What can hang from each mark:
Q: C N
N: G K Q
G: N
L: N Z
Z: T W
W: H L
C: E P Q S
S: C
E: C
K: B
B: G K

Known rows, with every way that one mark hangs from another:
S(C(E P Q(N(G K(B))))): [-1.000  1.197  6.739 -1.032 -1.453  4.643 -0.155  2.602 -4.143 -0.341
 -2.756 -0.198 -1.704 -0.473  0.306 -2.089  2.048 -0.488 -2.098  2.995
 -3.503 -1.656  4.196 -2.335 -1.460]
G(N(Q(C(E P S)))): [-0.610 -1.246  3.466  0.318 -0.082  3.181  0.708  2.960 -3.815 -1.894
  0.418  1.315 -4.793 -0.781  2.136 -0.574  0.466 -2.486 -3.032 -0.431
 -0.340  2.574  2.797 -1.092 -0.152]
Z(T W): [ 0.277  0.629  1.443  0.545  1.328 -3.540 -0.670  1.626  0.411  3.511
  1.714 -1.556 -1.440 -0.006  2.531 -0.319  0.259  0.781 -2.958  0.236
 -0.173  0.643  2.477 -0.883  0.069]
L(N(G Q(C))): [ 2.312  0.586  5.855 -0.277  0.220 -1.217 -2.888  2.799 -2.106 -0.225
 -0.554  2.372 -1.460 -2.338  0.345  1.071 -1.406 -1.697  0.459 -0.836
 -0.720  0.839  2.827  0.308  0.434]
K(B(G(N(Q)))): [-1.828 -1.852  2.286  0.669 -1.085  1.484 -2.938  2.216 -0.684  0.394
  1.308  0.048 -1.164 -0.360  1.846 -1.151  0.395 -2.481 -1.997  0.629
 -0.197  0.110 -1.614 -1.352  0.760]
E(C(P Q)): [-0.023 -0.381  2.371 -0.088 -0.024  2.290  4.182 -0.331 -5.013  0.002
 -0.273 -1.278 -2.948 -1.544  1.425 -1.769  0.023 -0.793 -1.025  1.528
  1.706  2.937  3.834 -2.811 -0.446]
K(B(G(N(Q(C(E S)))))): [-2.061 -0.900  3.821  0.936 -1.010  2.843 -1.594  2.657 -2.175 -1.433
  0.945  1.282 -1.304  0.502  1.658 -1.413  0.765 -2.762 -2.748  0.923
 -0.465  0.059 -0.057 -1.567  0.224]
K(B(G(N(Q(C(E P S)))))): [-2.596 -0.870  3.505  1.058 -1.158  2.639 -0.685  2.435 -3.172 -1.072
  0.760  0.182 -2.038  0.091  1.577 -1.287  0.903 -2.615 -3.498  1.318
 -1.102  0.650  0.253 -1.868 -0.281]
L(N(G Q) Z(T W(H))): [ 0.800  0.451  2.312  1.054  1.371 -7.805 -3.402  2.941 -0.324  2.231
  3.142 -2.967 -0.928 -4.835 -0.451  1.351 -1.058 -0.204 -1.273 -1.058
  0.374  1.682  5.520  0.770  0.238]
N(K): [ 1.796 -0.994  2.711 -2.293 -0.039  0.939 -1.085  0.520 -1.285  0.067
 -0.649  0.077 -2.357 -1.464  0.923  0.372 -0.573 -0.216  1.165 -0.660
 -0.411  0.691  2.551 -0.456  0.055]
Q(C(E S) N(G K)): [ 0.382  1.901  7.304 -2.632 -0.097  2.116 -2.003  2.823 -4.763 -1.620
 -3.187  2.117 -0.431  0.326  1.543  0.267 -0.069 -0.858  0.245  0.321
 -0.711 -0.952  4.578 -0.406 -0.367]
N(G K(B) Q(C(E P S))): [ 0.370  0.129  4.875  0.328 -1.089  0.885 -3.491  1.615 -5.081 -1.499
 -2.370  0.479 -2.977 -1.707 -0.062  2.209  0.931  0.626 -0.796  0.007
 -0.545 -1.921  3.067 -3.090 -0.978]
L(N Z(T W)): [ 0.438  1.042  3.673 -0.628  1.094 -7.151  0.522  1.744  0.189  2.748
  3.437 -3.277 -0.205 -4.160  1.120 -0.344 -2.642 -0.560 -0.728  0.118
 -0.361  3.198  5.711  1.472 -0.143]
E(C(Q(N))): [ 0.685  0.224  4.619 -1.354  0.295  2.407  1.738  0.384 -3.520  0.240
 -0.815  0.492 -0.959 -1.184  1.829 -2.076 -0.962 -0.782  0.076  0.885
  2.641  2.353  3.679 -1.463  0.440]
K(B(G(N(Q(C))))): [-1.717 -1.215  3.626  0.516 -0.795  2.023 -2.585  2.713 -1.607 -0.020
  0.571  0.682 -0.870  0.233  1.908 -1.155  0.462 -2.932 -1.781  0.016
 -0.197 -0.110 -2.342 -0.741  0.705]
G(N(K(B) Q(C(E P S)))): [-0.572 -1.329  4.474 -0.955 -0.807  2.477 -1.200  1.831 -4.139 -1.953
 -0.400  0.494 -4.038 -1.505  2.111  0.530  0.352 -1.146 -2.675 -0.472
 -0.406  1.115  2.463 -1.556  0.113]
Z(W): [ 0.038 -0.330  1.996  0.169  1.067 -0.599  0.122  0.568  0.957  1.319
  0.784 -1.495 -2.769 -0.636  1.619 -0.957  0.795 -0.409 -0.821  0.574
  1.130  0.347  1.110 -1.018 -0.272]
S(C(P Q)): [ 0.098 -0.210  4.640  0.509 -0.020  4.594  2.646  2.866 -2.007 -1.373
 -1.123 -0.207 -3.136 -0.429  0.229 -2.029  1.962 -1.864 -1.337  1.858
 -1.894  0.706  3.081 -1.073 -1.287]
L(Z): [-0.348 -1.102  1.495 -0.057  0.418 -1.361  1.592  1.603 -0.258  0.347
  1.895 -1.962 -1.946 -2.724 -0.341 -1.378 -1.003 -1.815  2.282 -0.260
  0.336  2.501  2.953  0.632 -0.796]
L(N Z(W(H))): [ 0.135 -0.070  2.933 -0.590  1.554 -4.676  0.850  0.901  1.035 -0.025
  3.330 -3.209 -1.613 -4.566 -1.013 -0.686 -1.142 -1.652  0.267  0.041
  0.437  3.054  4.702  1.923  0.002]
E(C(P Q(N(G)) S)): [-0.782  0.034  3.786 -0.048  0.066  1.537  2.740  0.652 -5.201 -1.504
 -0.998 -1.134 -1.829 -1.485  1.960 -0.673  0.017 -0.644 -1.291  2.439
  3.038  2.343  5.795 -2.763 -0.318]
B(G(N(Q(C(E S)))) K): [ 0.952 -0.932  3.874 -0.977  0.616  5.451 -1.307  3.476 -3.834 -2.829
  0.106  0.460 -2.134 -1.037  0.815 -0.967  0.702 -4.424 -3.336  0.060
  0.113  4.736  2.014 -1.453 -1.173]
K(B): [-0.983 -0.968  2.482  0.198 -0.351 -0.013 -0.537  0.344  0.890  0.154
  1.014  0.154 -1.114 -0.288  0.202 -1.205  0.281 -0.341 -0.235  1.485
 -1.410 -0.198  0.006 -0.820  0.233]
K(B(G(N(Q(C(E P)))))): [-2.444 -0.718  3.414  0.625 -1.436  2.696 -1.175  2.270 -3.426  0.478
  0.605  0.098 -1.904  0.092  1.601 -1.711  0.836 -2.602 -3.271  0.916
 -1.831  0.302 -0.924 -1.832 -0.277]
W(L): [-0.070 -0.884  1.891 -0.726  0.044  1.077 -0.333  1.550 -0.564 -1.550
  1.583  1.324 -3.402  1.970 -1.095 -1.836 -0.018 -0.556  0.421 -0.782
 -0.669  2.545  1.398  1.151  0.586]
C(E P Q(N(G K)) S): [-0.380  0.213  6.685 -0.582 -1.123  3.232  2.025  1.800 -5.325 -2.679
 -2.453 -0.332 -2.919 -2.095  0.693 -0.841  1.442 -0.058 -2.236  3.536
 -0.388  0.276  9.116 -4.805 -1.940]

Rows:
[ 1.030 -0.481  1.785 -0.920  0.452 -4.982 -4.349  2.809 -1.967 -1.529
  3.149 -0.609 -2.223 -2.025 -3.423  1.139 -0.872  0.294 -0.100 -2.872
 -1.085  3.082  5.428  2.776  1.429] -> W(H L(N(G K Q) Z(T)))
[-0.454 -0.593  4.589  1.545 -0.556  4.130  5.938  1.292 -3.905 -3.722
 -0.146  0.243 -4.483 -1.528 -0.163 -2.216  1.927 -0.849 -2.869  3.777
 -0.846  1.997  8.513 -4.938 -2.342] -> C(E P Q S)
[ 0.313 -0.782  7.380 -0.609 -0.335  1.136 -1.249  2.224 -1.243 -3.727
 -2.322  0.511 -0.290 -1.733  1.204  0.298  0.871 -0.324  0.290  2.462
  2.458 -1.485  5.616 -3.001  0.061] -> C(Q(N(G K(B))) S)
[ 0.627 -0.404  3.476  2.005  0.417  0.641 -1.767  3.268 -3.580 -1.472
 -1.459  1.091 -3.478 -1.061  0.291  1.728  0.929 -1.245 -0.314 -0.515
  0.860  0.091  2.435 -1.622 -0.843] -> N(G Q(C(P S)))
[ 0.002 -0.020  5.605 -3.033 -0.542  0.779 -3.707  0.960 -1.145  1.448
 -1.126 -0.115  0.317 -1.373  1.212 -0.583 -1.090 -0.471  0.069  0.349
 -0.792  0.052  1.313  0.261  0.243] -> Q(N(K(B(G))))
[ 1.114 -1.456  3.754 -0.907  1.026  4.520 -1.852  3.594 -2.902 -3.060
  0.057 -0.007 -1.789 -1.274  0.989 -0.277  0.587 -4.577 -2.695 -0.382
  1.177  4.761  1.024 -0.700 -0.772] -> B(G(N(Q(C(S)))) K)
[ 0.734  1.054  7.218 -2.573  0.538  0.630 -2.832  3.131 -3.307 -1.933
 -3.264  1.389  0.060 -0.055  1.934  1.368 -0.438 -1.091  1.251 -0.398
  0.970 -0.835  3.119  0.732  0.251] -> Q(C(S) N(G K))
[ 0.738 -0.499  7.651 -1.734 -0.698  2.708 -1.359  1.817 -1.631 -0.554
 -2.095  0.370  0.028 -1.991  1.002 -1.509  0.148 -1.139  0.122  1.230
  0.920 -0.509  2.943 -2.223 -0.227] -> C(Q(N(K(B(G)))))
[ 1.484 -0.249  4.963 -0.386 -0.645 -0.026 -5.946  2.040 -3.101 -0.174
 -2.756  1.022 -1.504 -1.552  0.365  2.426  0.373  0.243  1.295 -1.588
  0.587 -2.876 -0.141 -1.656  0.314] -> N(G K(B) Q(C))
[ 0.620 -0.613  3.026  0.419  0.610  2.506  3.570  0.318 -3.077 -2.940
  0.248  0.567 -1.931 -0.864  1.621 -1.121 -0.175 -1.061 -0.146  1.537
  3.876  2.370  5.079 -2.334  0.291] -> E(C(Q S))
[ 1.672 -1.433  3.851 -0.604 -0.681  1.212 -4.963  0.791 -1.324  0.700
 -0.461  0.490 -2.155 -2.688 -0.111  1.048 -0.481 -0.068  0.028 -1.225
  0.381 -0.173  0.834 -1.540 -0.125] -> N(K(B(G)) Q)
[ 0.793 -0.266  4.604 -0.214 -0.880 -0.147 -4.881  1.608 -4.354  0.257
 -2.735 -0.198 -2.427 -2.035  0.271  2.494  0.677  0.486  0.396 -1.029
 -0.195 -2.078  0.424 -2.073 -0.453] -> N(G K(B) Q(C(P)))
[ 1.049 -0.547  5.648 -0.137 -0.219  1.812 -2.550  1.304 -3.756 -1.585
 -1.392  0.348 -2.716 -2.310 -0.120  1.735 -0.059 -0.731 -0.859 -1.057
  0.609  0.531  1.786 -1.218 -0.952] -> N(K(B(G)) Q(C(P S)))
[ 1.052  0.770  4.560 -0.517  0.034 -8.588 -5.127  1.686 -1.082  3.033
  1.617 -3.743  0.044 -5.765  0.750  2.456 -2.301  1.143 -0.285 -0.745
  0.639  0.153  5.104 -0.218  0.139] -> L(N(G K(B) Q) Z(T W))
[ 1.158 -1.913  2.415 -1.259  0.522  4.121 -2.710  2.966 -2.272 -0.941
  0.601 -0.766 -1.911 -1.973  0.918 -0.783  0.432 -4.077 -2.710 -0.262
  0.444  4.759  0.539 -1.165 -0.661] -> B(G(N(Q)) K)
[-0.088  1.228  6.468 -0.418 -0.537  5.363 -0.186  3.956 -2.465 -0.706
 -2.195  1.973 -1.150  0.663  0.546 -2.915  1.819 -1.730 -1.065  2.255
 -2.464 -1.482  4.031 -1.467 -0.779] -> S(C(E Q(N(G))))
[ 2.486 -1.232  2.493 -0.514 -0.385  0.076 -5.666  1.879 -2.458  0.628
 -1.872  0.550 -2.878 -2.520  0.727  2.467  0.028  0.302  1.405 -1.611
  0.988 -1.224  2.234 -2.112  0.143] -> N(G K Q)
[ 2.436  0.054  5.503 -0.740  0.139  2.827 -0.302  1.189 -4.834 -1.720
 -1.645  1.513 -4.963 -2.517 -0.438  1.333 -0.203  0.029 -0.750 -1.388
 -0.456  1.735  5.311 -1.522 -1.627] -> N(K Q(C(E P S)))
[ 0.797  0.723  1.974 -1.228  1.429 -4.855 -2.524  1.367 -0.214  0.643
  3.106 -1.074 -2.008  0.378 -0.419  0.178  0.183  1.452 -3.585 -1.326
 -1.089  2.175  4.082  1.725  1.443] -> Z(T W(H L(N(K))))
[-0.368  0.075  4.910 -2.704 -0.844 -0.805 -4.989  1.336 -1.408  1.350
 -1.937 -0.318  0.467 -1.161  1.470  0.541 -0.473  0.350  0.824  0.783
 -0.657 -1.759  1.366 -0.488  0.635] -> Q(N(G K(B)))
[ 1.079  0.111  4.593  1.254  0.534  2.939  1.286  1.909 -3.608 -1.656
 -0.349  2.138 -4.863 -1.401 -0.745 -0.215  0.285 -0.896 -1.603 -0.416
 -0.939  2.394  4.520 -1.341 -1.690] -> N(Q(C(E P S)))
[ 0.048 -0.262  1.352 -1.633  0.332 -5.140 -2.922  2.618 -1.816 -1.654
  3.305 -1.293 -1.239 -0.959 -2.784  0.425 -0.674 -0.093  0.136 -1.994
 -1.608  2.741  5.108  3.016  1.627] -> W(H L(N(G K) Z(T)))
[-0.882  1.812  7.114 -1.365  0.363  2.914  2.579  2.090 -4.523 -1.303
 -1.405  1.447 -2.371  0.004  0.480 -1.599 -0.164 -1.282 -2.053  1.272
 -2.257  2.461  5.191  0.102 -1.641] -> Q(C(E P S) N)
[ 0.424 -1.314  4.044 -1.245 -0.399  3.124 -0.543  2.395 -4.797 -1.996
 -0.667  0.859 -4.814 -1.636  2.428  0.638  0.110 -1.679 -2.317 -1.159
 -0.068  2.062  3.499 -1.281 -0.101] -> G(N(K Q(C(E P S))))
[-0.651  0.115  7.626 -0.819 -1.151  3.461  3.004  0.609 -4.154 -2.924
 -1.626 -0.263 -2.978 -2.494 -0.058 -1.578  1.056  0.449 -2.778  3.756
 -0.991  0.988  8.832 -4.326 -2.044] -> C(E P Q(N(K(B))) S)
[ 1.832  0.144  4.973  1.070  0.696  3.146  0.139  2.296 -2.409 -1.980
 -0.353  3.497 -3.957 -0.978 -0.571 -0.373  0.040 -1.063 -0.650 -0.948
 -0.150  1.698  3.925 -0.968 -1.068] -> N(Q(C(E S)))
[ 1.770  0.438  3.011 -0.509  1.136 -7.789 -4.676  2.317 -1.394  2.105
  2.158 -3.406 -0.931 -5.669 -0.175  2.628 -1.462  0.514 -0.520 -1.752
  0.722  1.230  6.158  0.695  0.356] -> L(N(G K Q) Z(T W(H)))
